Each row comes from the steps of one path. Every step used is in the known rows, and no mark comes twice. Write the path behind each row, first mark first.
Known rows:
nepon-mibanu: [ 14  -3   4 -25 -14  -2  14  -8 -33 -36   0 -25  34  -3  33   3  -8 -10
  36 -42  36 -14  72  19  16   5  45 -35 -13 -15  24  -1]
mibanu-duzo-luvav-lafut-nepon: [  4 -17  13 -50  26  25  31 -32 -65 -26  -9 -36  33  37   7  -6  36 -23
   8  -9 -40 -27  80  68 -19 -23  64 -30 -30 -14 -30 -37]
zopor-lafut-duzo: [ -8  -9   0  -7  22  33 -14  -6 -51 -20  12 -48  42  -2  23 -35  42 -57
  39 -14  35 -45  60  23  17 -46  20 -51   7   2  -4  15]
lafut-nepon-zopor-duzo: [-16 -21  30  10 -36  -1  53 -16 -63   2  42 -26  30  10  19   3  49  15
  31  -2  -4   4  73  10 -15 -13  72  -6 -36  12 -28 -56]
luvav-lafut: [ 25  -9  -3  -9  16  17  10 -26 -43 -44   6 -31  62   0  28 -45  17 -44
  26 -31 -25 -20  54  35   2 -20  39 -26  12 -19   1 -30]
lafut-duzo-nepon: [-39 -32  25  -4 -10  38  22 -12 -49 -12 -25 -59  27  19   8  18  46 -15
  33 -21  61 -29  77  63  13 -16  70 -39   9   1  -6 -17]
nepon-luvav-duzo-lafut: [ 25  42  24 -20  -1  15  16 -15 -52  -3 -27 -65  36  -5 -11 -51  49 -21
   0  11 -11 -36  48  52  16 -29  48 -65  25 -21 -27  22]
luvav-duzo-zopor-lafut-mibanu: [ -1 -22  39 -51  22  37  35   3 -43 -48   2  -7  56  -8  19 -34  24 -55
  41 -27  26 -20  78 -36  32 -14  16 -53  25 -15  37   8]
lafut-luvav-nepon-duzo: [-40  -2  28 -69 -37   5  20 -22 -89  18   5 -63  33  -4  -9  12  47   7
  40 -24  -4  -3  16  44  -3  -8  61 -19 -41   1 -41   0]
duzo-luvav-lafut-mibanu-nepon: [  8 -44 -13 -63  34  15  41 -29  -9 -47 -15 -46  57  72  25 -16 -26 -26
  -3 -11 -43 -31  90  35  30 -30  53 -27  -9 -28  23 -39]
zopor-duzo: [ -5  -7  18   7  -8   6  14 -25 -54 -10   8 -26  26 -20   7 -44  44 -23
  11  -4  37 -28  45  31  19 -27  66 -19 -20   8 -31 -18]
mibanu-duzo-nepon-zopor-lafut-luvav: [-54 -26  33 -36  30  -6  53 -15 -87  -2  41 -87  13  -5  31  16  22 -26
  60 -37   2   8  50  59 -41 -39  89  -8 -14 -48 -51 -19]
nepon-mibanu-lafut-duzo: [ 19  15 -20 -59 -15  47  -3 -14 -22 -23   4 -54  36 -10  38 -12  15 -16
  34 -28  55 -30  95  30  36  -9  22 -44 -10   8  20  34]
nepon-zopor-duzo-luvav-lafut-mibanu: [  8  -1  28 -11  16 -11  60 -57 -25 -19   6 -39  46  17  19 -26  14 -33
  30  -9 -18 -29 106  25   5 -35  52 -27 -17   8 -27 -57]
duzo-zopor-lafut-mibanu-nepon-luvav: [-28 -57  12 -82  49  21  64   6 -42 -34  29 -87  33  62  26 -22 -36 -25
  30 -24 -34 -12  60  -6  20 -37  68 -57  -6 -50  48  -1]
duzo-nepon-luvav-zopor: [ -37  -35   28    4    8    1   84  -30  -47   -6   -2 -100   39   36
   -5    9   26    0   40  -22  -22   -4   64   61  -40  -14  100  -34
   -3  -57  -16  -14]
lafut-nepon-zopor: [ -1 -24  17  -6 -26   6  64   2 -44 -13  33 -24  38  28  32  22  24  16
  44 -16 -25  16  72   0 -23  -4  52 -11 -20 -19  -5 -49]
mibanu-duzo: [  2   1  26 -25  22  14  22 -10 -57 -30   8 -13  -8  -7   3 -29  37 -30
  15 -25  30   0  55  38   2 -23  65  -6 -22 -24 -31  -9]
mibanu-duzo-zopor-lafut-luvav-nepon: [ -47  -32   21  -71   22   19   49  -18 -110   -4   38  -90   17  -16
    7    1   24  -21   65  -35   10    2   15   22  -36  -25   77  -33
  -15  -17  -24   17]
duzo-zopor: [ -4 -39  20  -8  16  19  77  -4 -52 -37  -4 -31  28 -11  19 -18  19 -10
  46 -29  20  -9  41   8   2  -7  68 -29  12 -29  10 -34]
zopor-duzo-lafut-luvav-nepon: [-10   5   0  -8 -21   2  13 -53 -85  22  10 -94  43 -20   0 -28  22  -1
  15  17  16 -24  26  46  -7 -24  73 -35  -5  30 -53   2]
nepon-lafut-duzo-mibanu: [  0  -3  11  21 -12  38 -25 -33 -37 -37  -2 -66  37 -22  25 -35  22 -41
  17 -38  55 -26  68  45  15  -3  16 -64   9  -5  -8  -8]
nepon-luvav: [  4  -1   6 -21   7   4  39  -3 -48 -11  -5 -66  21  15   3 -19  16 -15
  22 -20 -22 -23  30  42   5 -35  66 -47 -24 -29 -19   8]
duzo-mibanu-nepon-lafut-luvav-zopor: [ -10  -70  -17    4   -8   14   39  -42  -40  -33   34 -111   55   -9
   34  -21  -16   -5    9  -40  -23   22   35   45  -37   -3   44  -19
   -7  -62   -7  -52]
duzo-luvav-zopor: [  1 -28  -4   6  25   8  91 -34 -26 -18 -21 -51  46  11   1 -11  39 -13
  32  -6 -14 -26  61  33 -28 -26  62 -23 -13 -41 -21 -24]
duzo-luvav-lafut-mibanu-nepon-zopor: [  2 -36   4 -56  27  -2  81 -32  -5 -34   8 -49  51  76  33   5 -23  -9
  21 -21 -57  -7  99  24   4 -29  56 -13  -8 -35  18 -64]
zopor-duzo-mibanu: [-12  -7  33  32 -16  -1   6 -23 -40 -25  -1 -35  20 -22   7 -44  35 -24
   5 -25  57  -5  50  27  18  12  73 -51 -16  -2 -33 -27]
lafut-duzo-mibanu-nepon-luvav: [-31 -29  19 -12 -21  28  14   1 -32 -10  -8 -97  -5  51  -7   0  32   0
  -4 -25  32   3  47  64  13 -16  73 -75 -19 -25  -4 -18]
nepon-mibanu-duzo: [  2  12  25 -47  -2   2   6 -12 -50 -33  10 -17  -8  -9  16  -4  16 -21
  23 -44  52   3  87  37   6   1  61 -21 -30 -17   1   3]

Which path is each row?
[ -6 -24  19  34  -5   1  48 -45 -49 -11  24 -37  36 -25  -3 -48  59 -22
  21  -5  22  -9  61  19 -24 -24  65  -5 -13  -9 -25 -31] => luvav-zopor-duzo
[ -7   5  10  -9  28  -9  42 -11 -44 -22  45 -42  45   5  42 -25  16 -38
  60 -24 -18  -8  57  -4 -14 -31  40 -29   5 -38  -5  -6] => nepon-zopor-lafut
[ -2   6   0 -11 -19 -13  58 -38 -64   8  23 -93  42  -2  18  15   3  16
  50  -7 -24   9  37  27 -38 -14  62 -22   9  -7 -35 -15] => duzo-lafut-luvav-nepon-zopor
[-35 -40  14  -6  -4  -2  62 -35 -53   9  37 -95  10  30 -14 -34  50   8
   0   1 -22   1  44  51 -29 -43  97 -10 -36 -30 -23 -30] => mibanu-nepon-luvav-zopor-duzo
[-17 -28  26 -70 -29  33  19  12 -67 -28  15 -27  63  -2  34  12  33 -13
  51 -34  21 -16  88 -10   2  13  25 -60  10  -2  58   7] => luvav-duzo-zopor-lafut-nepon-mibanu
[ -23  -60   -4    6    3   17   58  -57  -70  -16   14 -114   73  -25
   34   -2   -3  -14   44  -32  -22  -14   49   65  -42  -18   53   -7
    3  -48  -22  -32] => duzo-nepon-lafut-luvav-zopor
[-30  10  35 -53  16   3  48 -19 -55  -1 -38 -26  28  16  -7 -21  59 -16
  17  -5  -2 -48  50  57  19 -21  66 -35 -30 -28 -39 -12] => nepon-duzo-luvav
[-24 -22  36 -44  58  22  47  -4 -82 -41  30 -40   8 -15  18 -45  32 -53
  47 -29  22 -14  50  13 -12 -26  69 -31   7 -39  -4  -3] => mibanu-duzo-zopor-lafut
[ 10 -16  26   3 -45  17   9   5 -43 -19 -28 -45  38 -46   3 -11  46 -14
  14 -41  43  10  21  33   8   1  38 -58  -8 -21 -36 -22] => lafut-luvav-duzo-mibanu
[-21 -52  28 -82  18  38  41  10 -39 -43  17 -22  48  30  23 -27  16 -35
  21 -22  16 -11  73 -25  38 -18  35 -35  23 -29  60  -5] => luvav-duzo-zopor-lafut-mibanu-nepon
[ 20  25  20 -12  44  13  13 -25 -57 -31   2 -31   2 -12   6 -58  21 -37
  -1  -1  22 -17  71  47   3 -20  68 -25  16 -27 -34  -2] => mibanu-duzo-lafut
[-16 -26  45 -32  29  25  70  -6 -70 -36   6 -22 -14 -19   2 -22  38 -20
  36 -34  42   4  49  28  -9 -11  83 -14  -4 -32 -13 -30] => mibanu-duzo-zopor
[  6  -5  17 -29  31  -4  40  -6 -23 -40  43 -23  50  17  46 -18 -21 -48
  57 -28 -12  -3  95 -36  10 -27  27 -30  -1 -30  17  -3] => nepon-zopor-lafut-mibanu
[-16 -32  11 -24  46  19  52  -1 -61 -40  18 -46  49  -9  34 -39  14 -43
  56 -26   4 -31  40  -2   0 -20  52 -44  23 -36  20  -5] => duzo-zopor-lafut
[ -20  -67  -21   -5   -9   12   37  -61  -73   -4   54 -102   51  -28
   22  -42   17   -5    3   -7  -22  -12   31   55  -31  -50   52   23
  -29  -25  -31  -46] => mibanu-nepon-lafut-luvav-zopor-duzo
[ -3 -45   3  31 -12   5  56 -38 -68   5  23 -69  39 -51  -1 -31  48 -13
  27  -8   9  -2  34  30 -33 -40  64  -3 -32  -5 -53 -46] => lafut-luvav-zopor-duzo
[-47  -9  56 -20  11  -7  70 -21 -59 -16  18 -39  -9  18  14  22  38  -3
  46 -37  29  20  81  59 -31  -7 106   2  -8 -40 -33 -36] => mibanu-duzo-nepon-zopor
[ 23   4  26  16  23   0  47 -54 -37 -10  16 -82  38   6 -13 -67   5 -35
   3  18 -11 -18 106   9  -6 -31  61 -46   3  -8 -24  -9] => nepon-luvav-zopor-duzo-lafut-mibanu
[ 15 -13   6 -35  40  16   2  -3 -27 -50  17 -22  62  19  38 -42 -27 -67
  34 -20   1 -25  84 -27  39 -27  21 -45  -1 -23  25  21] => zopor-lafut-mibanu
[ -16    2   33  -31  -26   22  -15    7  -54  -12   -1  -71   53   26
    6  -21   45  -24   14  -23  -18   -8   55   25    2    3   37 -104
  -13  -26   -5   30] => zopor-lafut-nepon-luvav-duzo-mibanu
[-27 -11  33 -59  39  11  27  -8 -76 -42  32 -43   6 -21  33 -19   5 -41
  55 -49  46  -8  81  14  -9  -6  56 -45  -2 -30  25  11] => nepon-mibanu-duzo-zopor-lafut
[ 18 -27   1 -28  33   7  67 -31 -15 -27  18 -90  38  62   1 -35 -30 -12
  -8   9 -51   4 101  14  -6 -26  66 -31  10 -54  20 -17] => duzo-lafut-mibanu-nepon-luvav-zopor
[  3 -33  51 -49  31  29  64  -4 -50 -57   7  -5  -6  -3   5 -19   2 -30
  36 -39  48  12  89  -8  18  -6  68 -20 -10 -24   9 -26] => lafut-mibanu-duzo-zopor
[-16   3  13  -3  13  15  20  -8 -48  -9  35 -50  31   0  29 -16  49 -40
  62 -19  22 -20  70  12 -11 -48  22 -38   5  -5 -12  -6] => nepon-zopor-lafut-duzo
[ 31  32  17 -13   0  24   5 -14 -41 -20 -24 -21  46 -23   5 -55  54 -33
  -3   8  21 -31  61  31  22 -14  31 -42  40 -12 -12   4] => luvav-duzo-lafut
[ 10 -13  -4  -6 -12  19  15 -25 -43 -14   6 -89  36 -45  29 -55  12 -17
   9 -16  27  -8  29  40  25  -6  65 -47 -30 -11 -54  -1] => zopor-duzo-mibanu-lafut-luvav
[-19   5  -5 -48 -35   2  58 -47 -64  26  49 -96  38 -20  25   0  29  24
  53  -8 -12  10  26  23 -16 -25  74  -3 -40  14 -61   9] => mibanu-lafut-luvav-nepon-zopor-duzo
